Each row was made from one path, in order. Every step used is in the known rows, and no mark comes twice. Write each row's path.
Known rows
d -> x -> q: [-10  31 -13   5  -7  10  -4  -6  11 -26 -21  21  18   0  -7 -20 -15  11
 -11  10   8  15  -3   6  11]
t -> q -> x -> d: [ -9  33 -12  20  -6   3   0 -11  12 -21   8  21   5  10   0 -23 -19  16
 -15   6  11  -5 -12 -14  -5]
e -> u -> q -> x -> d: [-36  34 -36  26 -19   6 -11   1  13  -1  23  18   7  18   1 -23 -41  16
 -22  19  11 -22 -12  -7  -2]
t -> q -> u -> e: [-23  24 -10  24  -7 -20  -8   5  27  12  36  16   1  28   1 -24 -29 -15
  33  24 -14  -2 -17 -14   5]
t -> k: [ -2  10   2   8  -3 -15  22  -6   1   4  -1  17  10  -8   0  -1  -6  -4
  11  27 -10   1  -1   6   8]
s -> q -> u -> e: [-26  14 -13  21 -14  -3 -16  19  12  23  26   1   5  23  14 -15 -39  -5
  30  13 -10   0 -11 -11  13]
d -> x: [-10  18   0  11  -9   2   0  -5   7 -12 -11  21  13  -9   1 -11  -8  11
  -8  18   0  11  -1  -6  -3]
f -> s -> q -> x: [-27  13   4  13  -8  11  -4  25   1   2   5   1   8  -4  19   6 -35  17
   3 -17   8  10  -5   8  12]
u -> e -> q: [-38  14 -13  20 -11 -15 -11   7  15  23  24  24   3  17   3  -8 -34  -7
   6  26  -1  -3 -11   0   0]
f -> s -> q -> t: [ -9   5   0   2  -3   8   5  17  -7  17   2  -7  11   4  23   4 -36  13
  12 -17  11  14   3   9  22]
u -> q -> d: [-28  22 -15  13 -15   6   1   0   6  11  15  12   4   6  19  -4 -32  -2
 -14   4   4  -7 -13  -4   0]
q -> t -> k: [ 12  11 -11   4  -8 -11  25 -16  -8  11   8   9  15   3   6 -13 -13  -2
   8  24  -4  -5   5   4  12]
d -> x -> q -> t: [  4  31 -25   0 -12  14  -1 -16   2 -19 -13  13  22  10   0 -32 -21  13
 -13   6  14  11   4   5  16]
f -> s -> q -> t -> k: [ -2   8  -3   1  -1   0  20   9 -15  14   2  -2  11   5  13   3 -38  13
  19  -2   5   5   2  16  26]
k -> t: [  4  13   3  14   0   0  18   7   7   9   4  17  19 -12   8   0   3 -20
   9  24  -5  19   5 -15  -9]
f -> s -> q: [-24   5  13   6   2   3   2  27   3  11  -6   1   6  -6  17  16 -30  11
  15 -14   6  19  -4  10  17]
t -> k -> j: [  4   8   7   0  13 -15  30  -7  -7   0  -2  19  15  -6  -5   5   0 -15
  11  43  -4   8   0   4  -5]
s -> q -> d -> x: [-19  22  -7  16 -17  26  -9   6  -8 -14  -6  15  14  -2  20 -14 -34  26
 -15  -1   9   5  -3 -13  -2]
s -> f: [-13   7   3  -1  -8   3   8   8   8  -4   0   3   8 -10  24  10  -3   2
   7  -2  -6   7  -2   0   5]
q -> x -> d: [ -4  30 -19  13 -13   7   0  -6   3 -15  -1  12  11   1   7 -17 -12  21
 -22   5  11  -8  -9  -6   0]
u -> e -> q -> d -> x: [-41  34 -29  24 -25   6 -19   2   5  -3  19  32   9  21   9 -24 -48  16
 -17  22   6 -13 -16  -8  -9]
q -> d -> x: [-12  28 -12  14 -18  13  -1  -3  -1 -20  -5  19  15  -5  14 -17 -18  18
 -18   9   4  -1  -6  -9  -5]
e -> q -> t -> k -> j: [  0   7 -15  -2   5 -12  28 -14 -15  16  14  18  16  17  -4 -10 -22 -13
   2  39   8   1   4   6  -9]

Write each row's path
[-19  16 -28  15 -13 -11  14  -9   1  25  31  16  11  21  -1 -18 -42  -8
   8  39  -4 -19   2   3  12] => e -> u -> q -> t -> k
[-33  36 -37  24 -19  -1 -18  -1  10   1  25  23   4  27   1 -25 -42  18
 -20  17  13 -20 -19  -5  -5] => u -> e -> q -> x -> d
[-29  33 -20  14 -18  16  -5  -7   5  -8   5  20   6   5  11 -15 -36  13
 -26   9   9  -5 -14  -9  -8] => u -> q -> d -> x
[-17  32  -5  19 -11  10   0  -9   7 -25   3  30  10   4   7 -23 -24  14
 -12  10   4   3  -8 -17  -9] => t -> q -> d -> x
[ -4  16 -21   5  -7  -9  20 -19  -2  22  18  10   7  13   2 -12 -31  -8
   1  24   1  -9  -3   4  11] => u -> q -> t -> k
[ -9  36 -26   3 -15   6  -6   0  16 -23 -10  10  15  17  -7 -34 -18   6
   4   6   1  12  -7   3  10] => d -> x -> q -> u
[-11  12 -17   7  -9  -1   5 -11   5  25  18   6   6  12  12 -11 -29  -7
  -6   9   7   0  -3  -3   7] => u -> q -> t
[-19  27 -10  11  -6  18  -5  20  -2 -12  -6   0   8   3  14  -1 -38  35
 -12 -22  20   1 -11   6  13] => f -> s -> q -> x -> d
[-20  44 -35  12 -17   1 -19   2  21 -16   7  15  14  28  -8 -38 -33   4
  12  19  -3   1 -16   1  15] => d -> x -> q -> u -> e
[ -4  24   1  27  -3   4  12  -1  14  -5  24  25  15  -2   5 -15  -9 -19
   5  23  -3  14   1 -25 -19] => k -> t -> q -> x
[-11  31 -19   4 -13  13   0   3   3 -15  -5  11  17   6  14 -14 -19   5
  -9  -4   7   4  -6   8  16] => x -> q -> d
[-22   9   0   4  -6   0   0  33   8  13   5 -10   4  11  16   2 -32   5
  30 -18  -2  15  -9   6  17] => f -> s -> q -> u
[-41  22 -22  26 -21  -7 -17   4  13  15  36  23   5  20   7 -17 -40  -1
  -5  23   1 -11 -13  -2  -6] => u -> e -> q -> x
[-16  17 -29  15 -14 -18   7 -11  -2  27  32  21   8  28   0 -20 -43  -4
  11  38  -2 -17  -6   6   8] => u -> e -> q -> t -> k
[  5  38 -14  25  -1  10  12  -6  11 -19  13  25  15   6  -1 -22 -12   0
 -11  18  10   5  -6 -27 -17] => k -> t -> q -> x -> d
[ 12  23 -24  -3  -6  -2  20 -16  -5  -4  -2   9  20  13  -2 -21 -19  -1
   5  16   4   0   4  16  27] => x -> q -> t -> k
[-17  19   3  22  -8  -3   1  -5  16  -6  19  22   6   2   5 -16 -16  -3
   0  11   0   4  -5 -12  -6] => t -> q -> x
[-19  20 -17  17 -14 -17  -8  10  18  17  27   7   6  20   8 -19 -21 -11
  27  22 -14  -5 -14  -7   8] => q -> u -> e
[ -4  37  -7  24  -6  17  10  -4   7 -23   8  33  19   1   7 -22 -18  -2
  -7  23   2  13  -3 -30 -22] => k -> t -> q -> d -> x
[-41  13 -13  21 -11  -8  -4   9  19  22  23  19   6  10   3  -6 -32  -9
   4  26  -4  -4  -4  -3   3] => e -> u -> q
[ 11  34 -29  -1 -10   7  14 -24  -6 -23 -13  17  23  11 -10 -32 -23  14
  -6  22   8   1   3  12  20] => d -> x -> q -> t -> k
[-24  14 -26  15 -16 -10  -8  -3   5  30  32  17   8  27  10 -20 -40  -4
   4  23   4  -8  -6  -1   5] => u -> e -> q -> t
[-11  14 -24   7   3 -18  16 -11  -9  23  32  23  14  29  -4 -14 -37 -14
  10  53   5 -10  -4   5  -4] => u -> e -> q -> t -> k -> j
[ 18   8  -6  -4   9 -10  33 -16 -16   7   6  11  21   3   1  -7  -6 -12
   7  40   3   2   6   4   0] => q -> t -> k -> j
[ -7  26 -20   1 -12  -2   0   7  17  -5  -1   1  12  18   0 -23 -13  -8
  16   1  -3  10  -7   7  17] => x -> q -> u
